Every row comes from one small tree of marks. The marks that hang from a mark follow it in brackets, in the order of their numbers. Every link used is in the known rows. Which tree was each row made from?
In the rows, 128 means zero.
Known rows
Z_126(Z_486): [116 160 125 142 144  96 156 119 185 180 135 111 108 118 134 169 137 101
 151 117 117  90 120  79  72  92 165 141 140 112 164 121 114 142 152  91]
Z_889(Z_870(Z_486)): [ 79 133 126 184 167  80 172 117 102 145 155 124  84 135 129 176 136  68
 122 107  95  74 125  85  94 103 159 137 114 134 140  99 136 152 123 106]
Z_486(Z_349): [128 159 141 163 167 120 127 137 181 163 126 108 111 120 151 160 137 102
 120 110  76 114 153  75  73  98 130 154 147 142 199  86 133 160 150  90]
Z_923(Z_226(Z_61)): [124  97 114 182 188  82 126 154 154 148 154 123 142 118 153 158 146  63
 100 114  62 113 131 130 108 104 136 132 132 171 202 127 124 144 140 132]
Z_207(Z_61(Z_337) Z_126 Z_164 Z_265): [ 82 136 129 149 180 142 106 147 106  84  92 118 106 164 140 132 134 149
 154 155 144 100 121 123 181 140 160 116 172 162 146 159  92  84 195 153]
Z_889(Z_870(Z_207 Z_486)): [ 61 141 107 197 179 101 186  74 104 138 168 133  91 132 124 175 146  83
 100 122  77  61 130  91 108 109 141 148 122 125 125 120 133 187  94  96]
Z_923(Z_226(Z_61(Z_337))): [129  97 105 170 178  96 129 148 128 141 142 137 142 102 137 161 146  28
 118 163  65 118 110 125 114 120 138 108 145 171 197 130 138 143 173 116]
Z_870(Z_207): [ 83 159 120 173 169 112 166  90 157 146 143 109 120 106 126 161 137 102
 112 111  87  89 135  96  97 121 143 157 139 129 170 130 115 182 112 101]
Z_61(Z_337): [111 156 125 150 145 106 149 127 131 147 122 115 115  96 116 162 124  52
 148 138 111 108 109  90  96 135 163 121 147 139 180 108 131 145 174  94]
Z_164(Z_207(Z_838)): [113 172 142 144 126  88 139 153 134 156 130 134 117 105 126 127 141 111
 114  63 108 111 125  91 100 170 181 137 140 150 173 135  84 164 116 128]
Z_241(Z_164(Z_207 Z_486) Z_838): [159 130 159 131 120  88 113 155 169 171 129 115 133 137 124 140  84 149
 116 100 144  85 140  93 139 104 154 160 141 118 154 130 104 189 137 100]
Z_207(Z_164 Z_265): [ 74 154 127 168 170  97 150 137 158 140 116 115 117 143 149 119 130 142
 135  94 111 103 118  92 126 126 155 148 135 154 175 129  90 111 159 148]
Z_226(Z_61(Z_337)): [120 114 109 168 168 102 137 140 120 149 136 127 116  94 125 148 144  47
 141 161 105 123 118 114  93 122 159 103 138 165 174 130 118 141 163 105]
Z_241(Z_164): [135 139 135 162 152  89 141 131 157 149 131 106 136 126 133 162 108 100
 136 101 121  93 135  91 113 111 142 167 143 121 195 100 122 149 155  98]
Z_226(Z_61(Z_337 Z_486(Z_349))): [155 117 100 175 173 132 113 145 136 128 134 140 123  96 146 166 170  71
 136 201  80 121 114  78 104 106 123 110 148 168 162 136 150 150 179  76]
Z_164(Z_486): [123 134 142 150 146  82 132 145 167 155 136 116 109 127 122 169 121  84
 126 110 130 107 128  97  85  96 170 150 135 139 158 132 120 172 162 113]
Z_207(Z_838): [114 157 155 159 144  69 143 134 137 150 135 117 110 113 120 158 147 101
 121  77 112 118 126  80 108 151 181 146 128 156 181 124 107 136 146 136]
Z_870(Z_207(Z_61(Z_486) Z_126 Z_265)): [ 78 152 111 173 196 147 106 127 147  62 116 102 117 131 146 168 153 186
 128 146 132  58 133 109 184 140 137 142 158 142 123 193  88 133 133 118]
Z_923(Z_226): [114 137 129 166 163  89 138 144 162 149 139 110 140 116 145 171 127  64
 111  97  67  98 118 106 108 118 139 147 144 145 206 107 137 149 154 122]
Z_61(Z_337 Z_486(Z_349)): [143 157 116 158 149 140 124 134 150 128 117 125 124  95 140 179 152  76
 143 181  90 110 104  52 106 122 123 127 157 139 164 117 162 155 194  66]
Z_164(Z_207(Z_126(Z_486) Z_838)): [122 176 121 121 116 106 127 152 152 156 118 143  98 116 133 137 148 157
 114  87 146  85 124  77 114 137 195 125 158 118 134 167  84 153 141 110]
Z_889(Z_870(Z_207(Z_61(Z_337)) Z_486)): [ 77 127 116 189 193 132 168  71  65 112 158 135  91 149 112 177 156  62
 138 177  86  66 127 123 131 126 135 127 143 139 119 139 131 164 120 101]
Z_207(Z_61 Z_126 Z_164(Z_486) Z_265): [ 93 114 148 151 174 117  92 165 145  90 106 117  98 195 147 139 129 183
 134 126 166  95 139 130 168  99 167 152 158 161 126 183  84 109 184 172]
Z_241(Z_164(Z_486) Z_838): [162 121 169 144 137  71 114 134 174 167 133  99 131 146 118 170  93 139
 120 114 145  90 144  78 148  86 152 167 127 126 160 121 129 160 162 108]
Z_126(Z_486(Z_349)): [143 160 130 144 160 122 136 125 209 193 122 116 103 128 153 164 150 118
 139 133  86 103 142  61  56  73 136 149 153 117 181 102 126 156 163  72]
Z_870(Z_207 Z_486(Z_349)): [100 139 114 188 205 132 173 110 169 140 140 128  99 103 152 180 159 121
  77 134  60  96 151  85  80  88 114 159 141 123 147 112 148 190 118  67]
Z_733(Z_265): [ 97 157 117 155 146  85 157 143 175 129 126  92 114 100 151 152 124  77
 108  98  85  96 107  82 100 122 188 121 117 139 170  83  99 142 142 118]
Z_226(Z_61(Z_337 Z_486)): [126 114  97 173 161 105 131 143 113 115 141 135 128  84 126 169 158  56
 151 188 114 112  92  96 118 123 151 101 134 162 147 158 137 139 175  97]
Z_207(Z_164(Z_486) Z_265(Z_733) Z_838): [ 94 134 139 142 151  72 126 159 127 136 136 148  94 183 131 132 139 142
 106  87 134 109  97  86 158 127 180 138 165 169 147 144  64 134 192 181]

Write each row's tree
[107 148 139 142 159 137 103 170 131 109 116 107 106 138 144 137 123 139
 132  89 142  93 153 142 124 128 168 137 174 138 159 143  84 149 119 123] => Z_164(Z_207(Z_61 Z_126))
[111 123 173 157 166  85 108 154 132 114 119 141 101 199 134 130 156 169
 137 105 142 121 128 119 160 143 179 159 137 186 142 187  67 103 172 198] => Z_207(Z_61 Z_164(Z_486) Z_265 Z_838)
[ 83 142 119 178 178  98 169 117 113 101 136 139  87 103 121 185 169 147
  58 104 118  84 132  89 142 134 170 150 137 132 107 161 129 163 126 119] => Z_870(Z_207(Z_126 Z_838) Z_486)
[153 151 143 134 123 123  83 183 154 140 113 157  95 137 138 138 142 156
  74  94 123 109 157  79 113 122 171 149 163 148 142 151 104 196 153 114] => Z_164(Z_207(Z_126 Z_838) Z_486(Z_349))
[ 98 136 124 181 151 137 136  72 129 155 170 159 106 207 132 141 145 113
 104 146  56  86 146  70 122  72 113 183 149 151 130 137 137 211 130 129] => Z_889(Z_870(Z_207(Z_164(Z_486(Z_349)))))
[119 159 136 138 149 108  96 169 168 142  90  96 130 124 145 119  82 214
 104  86 154  56 150  82 188 137 150 134 151 121 165 125  70 144 138 102] => Z_241(Z_164(Z_207(Z_126 Z_265)) Z_838)
[139 150 157 142 133  96 129 142 162 169 126 101 143 121 130 131  92 145
 121  83 125  80 145  83 140 127 146 151 144 115 180 106 102 168 120  96] => Z_241(Z_164(Z_207) Z_838)
[116 125 147 142 125  82 115 148 115 113 130 151  98 171 114 152 142 144
  97  99 153 116 118  85 157 110 193 163 146 160 116 177 122 135 183 176] => Z_207(Z_126 Z_164(Z_486) Z_838)
[ 90 161 123 140 148  93 125 139 155 138 107 137  92 161 143 128 159 202
 125 104 146  89 113  60 163 127 188 137 146 141 130 178  79  91 185 156] => Z_207(Z_126(Z_486) Z_164 Z_265 Z_838)
[106 145 116 152 174 142  92 162 120  63  91 105 110 120 141 165 140 140
 163 177 157  79 107 104 181 153 155 104 164 147 134 171 104  99 198 114] => Z_207(Z_61(Z_337 Z_486) Z_126 Z_265)
[ 95 184 134 149 145  90 130 167 152 154 109 128 109 103 140 106 135 152
 114  61 117  98 127  92 118 188 180 126 131 158 176 147  48 147 120 132] => Z_164(Z_207(Z_265 Z_838))
[106 165 155 149 169 106 111 172 140 130 107 122 105 138 141 110 144 166
 136  69 123 102 141 129 133 193 177 129 144 174 179 161  31 129 116 149] => Z_164(Z_207(Z_61 Z_265 Z_838))
[134 145 168 149 173 113  96 158 167 146 101  87 137 152 148 113  98 198
 145  88 138  71 156 122 173 147 141 143 150 139 183 129  53 130 117 119] => Z_241(Z_164(Z_207(Z_61 Z_265)) Z_838)
[108 162 113 148 159 147 110 165 126  95 100 126 123 110 146 130 137 124
 178 155 131  85 100 120 143 178 150  99 162 150 150 174  73 135 158 102] => Z_164(Z_207(Z_61(Z_337 Z_486) Z_265))
[164  99  94 181 180 130 102 155 145 123 140 152 151 100 163 178 169  53
 118 204  43 117 109  90 123 107 102 111 152 171 181 137 169 154 192  85] => Z_923(Z_226(Z_61(Z_337 Z_486(Z_349))))
[ 50 160 110 178 183 120 167  97 157 135 130 119 121 140 142 122 140 156
 114 108  91  86 120  94 140 130 137 161 139 145 157 154  83 146 130 141] => Z_870(Z_207(Z_164 Z_265))
[121 141 166 153 166  96 101 153 117  99 120 107  98 152 123 167 154 143
 123  86 142 108 150 116 151 145 185 145 154 163 160 151 100 108 147 161] => Z_207(Z_61 Z_126 Z_838)
[ 78 146 131 168 158  87 145 111 143 131 134 156 111 160 122 124 158 173
  94 113 114 100 117  84 160 144 164 169 130 167 126 197  80 159 149 169] => Z_870(Z_207(Z_164(Z_486) Z_265 Z_838))
[122 149 120 142 154 142 124 127 180 152 116 131 101 167 161 150 155 161
 122 140 109 100 140  58 106  58 140 156 173 117 146 129 139 132 183 107] => Z_207(Z_126(Z_486(Z_349)) Z_164)
[ 98 156 101 153 165 163 141  88 181 148 131 141 107 165 156 151 166 178
 101 154  89  85 143  59 122  61 120 170 177 111 127 150 133 166 154  98] => Z_870(Z_207(Z_126(Z_486(Z_349)) Z_164))
[127 142 156 160 155  96 106 154 169 149 111 155 101 175 151 127 158 172
  99 112 104 125 136  65 132 122 154 162 136 181 157 157  95 141 188 158] => Z_207(Z_164(Z_486(Z_349)) Z_265 Z_838)
[127 141 132 155 155 129 120 132 112  94 124 113 123 118 126 182 152  73
 181 175 127 103  99 107 135 140 149 122 156 143 150 151 135 122 177 105] => Z_207(Z_61(Z_337 Z_486))
[138  99  92 177 167 103 122 149 119 112 151 144 154  94 140 178 160  36
 128 187  75 110  83 107 138 125 129 107 143 166 167 155 158 142 184 109] => Z_923(Z_226(Z_61(Z_337 Z_486)))
[ 97 152 112 127 149 107 116 186 158 154 126 132  98 131 147 124 101 122
 113  86 134  82 110 114 109 119 168 116 178 136 161 122  45 196 152 110] => Z_164(Z_207(Z_265(Z_733)) Z_486)
[ 77 110 118 177 198 141 184  91  84  93 139 142 107 149 127 166 168 101
 129 175 100 105 111 134 138 117 136 143 160 138 113 162 139 137 148 125] => Z_870(Z_207(Z_61(Z_337) Z_164) Z_486)
[ 63 163 104 175 156 119 138  78 106 131 154 119 102 148 116 158 128 108
 105 116  95  51 145  81 142 116 148 150 145 131 138 130 118 183 104 114] => Z_889(Z_870(Z_207(Z_126)))
[ 80 171 132 185 144  86 154  68  96 158 167 139 106 150 101 151 157  93
 108  95  75  75 133  69 134 158 157 154 124 155 152 138 104 180  95 137] => Z_889(Z_870(Z_207(Z_838)))
